Each row was made from one small tree. The marks that hang from a mark follow it in brackets, in alphabetical order. Every link used is in the known rows. Write each row's tree.
Known rows
rasibol[buda fekob]: [-1.23 -1.15  0.84 -0.21  1.85 -2.01  1.63 -0.98  0.08  1.22  0.80 -0.05
 -2.24 -0.31  1.51 -1.64 -2.63 -2.59 -1.48 -2.11  0.11  1.55 -2.32 -0.97]
kove[rasibol[buda[lebeda]]]: [-2.45  0.63  0.34 -1.49  1.18 -1.78  2.18 -0.35  1.38  1.89  0.92  0.29
 -1.82  1.20  0.83 -0.73  1.22 -2.58 -0.85 -2.86  0.23  1.81 -1.53 -1.07]
lebeda[buda[rasibol[fivil]]]: [-1.47 -0.93  0.26 -0.82  2.68 -1.18  4.43 -1.15  1.01  1.46  1.39  0.78
 -2.89  0.60  1.34 -0.63  0.85 -0.68 -0.82 -2.96  0.94  2.17 -2.02 -0.77]
rasibol[fekob fivil[lebeda[buda]] kove]: [-0.24 -1.03  0.25  0.04  0.86 -5.01  1.22 -2.19  0.60  1.97  2.26  0.26
 -3.08 -2.63  1.73 -1.71  3.16  0.32 -1.44 -3.32  0.57  2.33 -2.62 -0.93]
fivil[lebeda[buda] rasibol[kove]]: [-1.40 -0.54  0.48 -2.07  0.07 -4.33  4.68 -2.03  0.69  1.88  2.20  1.02
 -3.65  0.69  0.85 -1.39  5.68 -0.41  0.17 -3.12 -0.14  1.37 -1.46 -0.73]
rasibol[buda fekob fivil[lebeda] kove]: [-0.24 -1.29  0.60  0.37 -1.22 -3.66 -0.38 -2.19  0.00  2.56  1.98 -1.01
 -3.05 -2.42  2.66 -2.24  0.87 -0.34 -2.21 -2.80  1.26  2.56 -2.55 -0.88]
fivil[lebeda rasibol[buda fekob kove]]: [-0.62 -1.28  0.18 -0.65 -0.72 -4.29  1.99 -2.18 -0.20  3.04  1.65 -0.17
 -3.33  0.35  2.34 -2.91  2.48 -0.97 -1.10 -2.59 -0.49  1.58 -1.88 -0.70]
nemor[rasibol[buda fekob fivil kove]]: [ 0.02 -1.77  0.00  1.73  0.42 -3.56 -0.16 -1.54 -1.28  1.92  1.59 -1.78
 -2.53 -2.62  3.07 -2.92 -0.50 -0.53 -2.19 -2.56 -0.46  1.88 -2.22 -0.70]
nemor[rasibol[buda]]: [-1.75 -0.81  0.44 -0.57  0.72 -1.93  2.32 -0.35 -0.28  1.71  1.24 -0.12
 -2.01  0.34  1.92 -1.27 -0.59 -2.07 -0.05 -2.33  0.04  0.41 -1.28 -0.90]
rasibol[buda fivil]: [-1.48 -1.22  1.21  0.00 -0.27 -0.92  1.93 -0.97  0.54  0.42  1.36 -1.05
 -2.80 -1.62  1.85 -0.84 -1.64 -1.85 -2.03 -2.39  2.34  2.35 -2.09 -1.17]
lebeda[buda]: [-1.93 -0.46  1.12 -1.81  2.91 -2.45  4.52 -0.75  1.04  0.07  1.35  1.10
 -2.57 -0.06  0.22 -0.14  0.79 -2.18 -0.09 -2.64  0.52  1.19 -1.97 -1.00]
rasibol[buda]: [-1.91 -0.69  1.44 -1.12  0.75 -0.92  2.65 -0.77  0.42  0.55  1.05 -0.10
 -2.50  0.10  0.96 -0.64 -1.61 -2.68 -0.79 -2.13  0.92  1.54 -1.80 -0.97]
buda[lebeda rasibol[fekob fivil kove]]: [-0.19 -1.43 -0.83 -0.86  1.99 -2.42  1.98 -2.10  0.00  3.63  0.44 -0.61
 -2.80  1.12  1.31 -2.06  1.76 -0.98 -1.51 -2.61 -0.76  2.40 -2.29 -0.41]
kove[rasibol[fekob]]: [-2.00  0.38  0.85 -0.01  7.16 -2.37  2.22 -0.31  0.92  0.60  1.14  1.24
 -1.20 -0.72 -0.07 -1.52 -2.55 -3.21 -0.05 -2.53 -1.10  0.71 -1.25 -0.33]
lebeda[buda[rasibol[fekob kove]]]: [-0.51 -0.96  0.14 -1.02  4.19 -3.13  3.59 -1.90 -0.18  2.12  0.99  0.95
 -2.79  1.06  0.80 -1.60  1.08 -0.83 -0.75 -2.57 -2.08  2.29 -2.41 -0.24]
veku[rasibol[fekob kove]]: [-0.87 -1.39  1.12  1.10  5.41 -2.22  2.01 -1.54 -0.29  0.69  0.16  0.02
 -2.35 -1.83  0.22 -1.02 -2.16 -2.12 -1.65 -1.86 -2.67  2.59 -2.00 -0.36]
fekob[rasibol]: [-1.87 -0.19  2.02  0.33  4.09 -1.47  4.28 -0.87 -0.19 -0.38  1.37  0.80
 -2.41  0.38 -0.18  0.47 -1.91 -3.72 -0.19 -2.31 -0.23  0.48 -1.66 -0.66]
lebeda[buda[rasibol[kove]]]: [-1.16 -0.52  0.76 -2.13  3.07 -2.02  4.60 -1.70  0.06  1.50  1.24  0.81
 -3.02  1.58  0.20 -0.60  2.21 -1.01 -0.13 -2.56 -1.27  2.13 -1.93 -0.24]
rasibol[fivil]: [-1.70 -1.07  1.43 -0.38  2.67 -0.78  2.88 -0.85  0.81  0.18  1.53 -0.21
 -2.50 -1.38  0.56 -0.68 -1.53 -2.28 -0.78 -2.41  1.91  1.17 -1.51 -0.85]
lebeda[buda[rasibol]]: [-1.86 -0.57  0.48 -2.05  3.51 -1.55  5.28 -0.91  0.85  1.58  0.97  1.70
 -2.58  2.32  0.50 -0.22  0.76 -1.54  0.35 -2.70 -0.41  1.51 -1.81 -0.55]
fekob[rasibol[buda fivil kove]]: [-0.53 -0.91  2.15  1.84 -0.27 -1.77  1.82 -1.96 -1.06 -0.10  1.91 -1.76
 -3.55 -2.38  1.62 -0.33 -0.65 -1.75 -2.99 -2.42  0.63  3.00 -2.54 -0.75]
lebeda[buda[rasibol[fekob fivil]]]: [-0.85 -1.48 -0.32  0.12  3.85 -2.38  3.36 -1.38  0.64  1.78  1.04  0.95
 -2.69 -0.10  1.85 -1.55 -0.11 -0.70 -1.41 -3.00 -0.37  2.14 -2.51 -0.65]
fivil[rasibol[fekob]]: [-1.38 -1.31  0.27 -0.25  4.41 -2.77  4.21 -1.10  0.39  0.98  0.87  0.80
 -2.53  0.80  0.92 -2.31 -1.04 -2.83 -0.28 -2.19 -0.79  0.33 -1.46 -0.60]

Which tree is each row?
[-0.29 -1.52  0.28  0.13  4.12 -1.76  1.92 -2.00 -0.47  2.08  0.97 -0.51
 -2.70 -0.46  1.13 -2.04 -1.08 -1.23 -1.38 -2.30 -0.72  2.24 -2.09 -0.12] -> buda[rasibol[fekob fivil kove]]
[-0.61 -1.08  0.25 -0.05  4.20 -3.83  1.56 -1.26 -1.10  1.60  1.12  0.01
 -1.92 -0.71  1.11 -2.39 -0.38 -1.89  0.18 -2.28 -2.19  0.15 -1.43 -0.26] -> nemor[rasibol[fekob kove]]
[-0.45 -1.17  0.09 -1.23 -0.56 -3.48  1.03 -1.80 -0.27  2.40  0.48 -1.05
 -2.86  0.33  1.54 -1.85  1.45 -1.72 -2.05 -2.40 -0.61  2.52 -2.76 -1.07] -> rasibol[buda[lebeda] fekob kove]
[-0.82 -1.20 -1.00  0.75  1.16 -5.33  1.62 -0.98  0.67  2.92  2.23  1.30
 -2.13 -1.51  3.07 -2.19  3.07  0.27 -0.24 -3.79  0.27  0.52 -1.98 -1.10] -> nemor[rasibol[fekob fivil[lebeda[buda]]]]
[-1.21 -1.09  1.11 -1.14 -0.08 -2.17  3.66 -1.74 -0.31  0.94  1.28 -1.03
 -3.61  0.35  1.28 -1.99  1.16 -1.91 -1.30 -2.06 -0.04  1.98 -1.56 -0.56] -> fivil[rasibol[buda kove]]
[-0.77 -1.02  0.44 -1.04  5.21 -1.91  2.73 -1.79 -0.55  2.19  0.62  0.33
 -2.41  1.34  0.49 -1.80 -1.22 -2.05 -0.22 -2.00 -1.90  1.41 -1.81  0.00] -> buda[rasibol[fekob kove]]
[-0.51 -1.51 -0.59 -1.10 -0.95 -3.94  2.49 -2.09 -0.25  2.71  0.51 -0.91
 -3.36  1.30  1.90 -2.69  3.03 -1.60 -2.00 -2.39 -0.96  2.31 -2.33 -0.90] -> fivil[rasibol[buda[lebeda] fekob kove]]
[-1.23 -1.87  0.75  2.18  5.11 -1.57  1.79 -0.98  0.58  0.62  0.31 -0.04
 -2.08 -2.74  1.25 -0.97 -3.43 -1.72 -2.36 -2.29 -0.78  2.62 -2.10 -0.83] -> veku[rasibol[fekob fivil]]
[-1.59 -0.18  0.64  1.39  6.34 -2.19  1.42 -0.56  1.06  0.38  1.53  0.39
 -1.48 -2.43  0.78 -1.82 -2.48 -2.47 -1.27 -2.73  0.11  1.46 -1.53 -0.55] -> kove[rasibol[fekob fivil]]
[-2.13  0.29  0.89  0.30  0.28 -1.81  0.71 -0.69  1.65  1.94  2.37  0.24
 -2.02 -1.72  2.08 -1.10  0.83 -1.15 -1.00 -3.28  2.01  1.88 -1.23 -0.87] -> kove[rasibol[buda fivil[lebeda]]]
[-0.29 -1.31 -0.30  0.69  1.30 -4.62  0.25 -1.64 -0.43  3.11  2.18 -0.28
 -2.23 -1.90  2.36 -2.78  2.02 -0.18 -0.18 -3.11 -0.44  0.42 -1.46 -0.56] -> nemor[rasibol[fekob fivil[lebeda] kove]]
[-1.33 -0.92  0.67 -1.58 -1.95 -3.24  2.92 -1.99  0.19  2.42  1.97 -0.22
 -3.59  0.78  1.72 -1.93  3.56 -1.06 -0.49 -2.51  0.58  1.52 -1.29 -0.72] -> fivil[lebeda rasibol[buda kove]]
[-1.53  0.19 -0.05  0.71  3.70 -4.44  1.55 -0.93  1.85  1.86  2.50  1.72
 -1.86 -2.28  1.77 -1.53  1.97 -0.34 -1.01 -3.88  0.32  1.74 -1.91 -0.87] -> kove[rasibol[fekob fivil[lebeda[buda]]]]
[-0.66 -0.37  1.44  0.89  0.25 -3.94  2.95 -2.19  0.06  1.05  2.95  0.35
 -3.55 -1.86  1.49  0.04  3.76 -0.29 -1.52 -3.57  0.64  2.32 -2.56 -0.87] -> fekob[rasibol[fivil[lebeda[buda]] kove]]
[-0.59 -0.62  1.76  1.41 -1.97 -2.75  1.14 -2.15 -0.55  1.57  2.61 -1.04
 -3.49 -1.87  2.06 -0.45  1.52 -0.94 -2.22 -2.94  1.08  2.63 -2.33 -0.80] -> fekob[rasibol[buda fivil[lebeda] kove]]
[-0.73 -1.66 -0.36  0.12 -1.00 -2.74  0.86 -1.33  0.63  2.48  0.65 -1.09
 -2.55 -0.48  2.60 -1.86  0.11 -1.51 -2.61 -2.77  1.42  2.51 -2.89 -1.48] -> rasibol[buda[lebeda] fekob fivil]
[-1.64 -1.68  1.36  1.62  0.87  0.02  1.86 -0.98  0.59  0.56  0.55 -0.85
 -2.79 -2.57  1.95 -0.24 -2.59 -1.37 -2.93 -2.27  0.76  3.59 -2.09 -1.11] -> veku[rasibol[buda fivil]]
[-1.36 -1.26 -0.10 -0.64 -0.34 -3.68  2.44 -1.41  0.62  3.00  1.45  0.80
 -2.79  1.34  2.49 -2.53  1.22 -1.58 -0.75 -2.68  0.34  1.13 -1.68 -0.92] -> fivil[lebeda rasibol[buda fekob]]
[-1.61 -0.30  0.85 -0.19 -0.89 -1.82  3.29 -1.08 -0.03  1.43  0.87 -0.06
 -2.78  1.76  1.17  0.30  0.82 -2.97 -1.57 -2.66  0.41  1.70 -2.25 -1.25] -> fekob[rasibol[buda[lebeda]]]
[-0.30 -1.38  0.09  0.47  1.28 -3.56  0.68 -1.31 -1.37  2.05  1.18 -0.74
 -2.24 -0.99  2.28 -2.68 -0.32 -1.42 -0.99 -2.30 -1.74  1.18 -1.98 -0.49] -> nemor[rasibol[buda fekob kove]]
[-0.73 -1.57  0.73  0.95  1.06 -2.01  0.86 -1.23  0.19  1.08  1.15 -0.92
 -2.51 -2.13  2.38 -1.80 -2.63 -1.87 -2.55 -2.39  1.21  2.43 -2.66 -1.13] -> rasibol[buda fekob fivil]
[-1.81  0.14 -0.31 -0.53  2.23 -2.89  1.16 -0.54  1.09  2.44  0.60  0.45
 -1.54  0.63  1.42 -1.50  0.14 -2.48 -1.52 -2.89 -0.69  1.79 -2.01 -1.00] -> kove[rasibol[buda[lebeda] fekob]]
[-0.44 -0.88  1.06  0.90 -2.00 -2.20  1.85 -2.06 -0.68  1.45  1.48 -1.79
 -3.60 -1.01  1.76 -0.38  2.07 -1.62 -3.21 -2.78  0.77  3.31 -2.76 -1.11] -> fekob[rasibol[buda[lebeda] fivil kove]]
[-1.77  0.08  0.75  0.55  4.36 -2.18  1.22 -0.46  0.69  1.01  1.15  0.48
 -1.53 -1.00  1.29 -1.63 -2.71 -2.77 -1.36 -2.50 -0.52  1.67 -1.79 -0.62] -> kove[rasibol[buda fekob]]
[-0.61 -1.67  0.11  0.26  0.62 -2.89  1.03 -1.71 -0.16  2.66 -0.52 -0.73
 -2.71 -0.44  1.55 -1.08  0.60 -1.20 -2.98 -2.18 -2.26  3.78 -2.87 -1.02] -> veku[rasibol[buda[lebeda] fekob kove]]
[-1.41 -0.33  0.59  1.93  3.38 -2.12  0.52 -0.70  0.81  0.70  1.57 -0.39
 -1.77 -2.74  1.99 -2.02 -2.68 -1.97 -2.54 -2.78  0.53  2.50 -1.95 -0.73] -> kove[rasibol[buda fekob fivil]]
[-1.23 -1.49  0.21  0.12  1.35 -2.58  3.23 -1.20  0.11  1.51  0.81 -0.11
 -2.85  0.65  2.03 -2.44 -1.08 -2.45 -1.54 -2.14 -0.31  1.42 -1.88 -0.90] -> fivil[rasibol[buda fekob]]
[-1.55 -0.72  0.77 -1.92  1.05 -3.41  3.86 -1.88  0.48  2.15  2.04  0.47
 -3.21  1.10  0.61 -1.69  3.61 -1.49  0.67 -2.62  0.05  0.56 -0.85 -0.39] -> fivil[lebeda rasibol[kove]]
[-1.10 -0.66  0.68 -2.20 -1.81 -2.23  2.04 -1.68  0.04  2.10  0.79 -1.07
 -3.15  0.99  0.83 -0.78  2.49 -1.85 -1.43 -2.33  0.41  2.41 -2.16 -1.07] -> rasibol[buda[lebeda] kove]
[-0.94 -1.03 -0.03  0.15  1.15 -4.49  1.98 -1.42  1.31  1.97  2.13  1.15
 -2.60 -1.72  2.02 -1.43  1.98 -0.31 -1.09 -3.43  1.30  1.73 -2.61 -1.21] -> rasibol[fekob fivil[lebeda[buda]]]
[-1.27 -1.30  1.23  0.67  1.64 -2.09  1.59 -1.77  0.61  1.79  1.45 -0.24
 -2.87 -2.62  1.14 -0.30  1.24 -0.24 -1.35 -2.72  0.17  2.79 -1.57 -0.65] -> veku[rasibol[fivil[lebeda] kove]]
[-0.62 -1.00 -0.67 -1.99  2.91 -2.51  2.74 -1.90 -0.12  3.66  0.07  0.25
 -2.49  2.90  0.41 -1.76  1.74 -1.73 -0.25 -2.37 -1.93  1.48 -2.06 -0.38] -> buda[lebeda rasibol[fekob kove]]
[-1.27 -1.27  0.63 -0.70 -0.59 -1.59  2.20 -1.54  0.15  2.30 -0.10 -0.93
 -2.96 -0.05  1.03 -0.19  1.60 -1.27 -2.36 -2.20 -1.12  3.65 -2.24 -1.06] -> veku[rasibol[buda[lebeda] kove]]
[-0.36 -1.18 -0.04 -0.33  2.37 -2.85  1.15 -2.26  0.11  3.70  1.60  0.23
 -2.63  0.03  1.91 -2.08  1.18 -0.41 -0.44 -2.88 -0.17  1.76 -1.85 -0.21] -> buda[rasibol[fekob fivil[lebeda] kove]]
[-1.98  0.17  0.19 -0.26  0.09 -1.65  1.49 -0.54  1.52  1.88  1.28 -0.56
 -2.21 -0.74  1.83 -0.96  1.27 -1.69 -1.96 -3.15  1.50  2.55 -1.65 -1.15] -> kove[rasibol[buda[lebeda] fivil]]
[-0.50 -1.53  0.49 -0.04  1.12 -3.03  2.57 -2.00 -0.65  1.25  1.02 -0.95
 -3.33 -0.24  1.68 -2.83  0.21 -1.83 -1.93 -2.05 -1.10  2.14 -2.07 -0.54] -> fivil[rasibol[buda fekob kove]]
[-1.33 -0.36  0.34 -2.86  1.25 -2.92  3.89 -1.90  0.62  3.08  1.83  1.57
 -3.09  2.04  0.77 -0.54  4.42 -0.11  0.65 -3.14 -0.65  1.73 -1.65 -0.37] -> fivil[lebeda[buda[rasibol[kove]]]]
[-1.49 -1.12  0.24 -0.87 -2.24 -1.54  1.89 -1.11  0.99  2.02  0.91 -1.12
 -2.94 -0.08  2.07 -0.82  1.29 -1.57 -2.07 -2.72  2.48  2.44 -2.32 -1.48] -> rasibol[buda[lebeda] fivil]
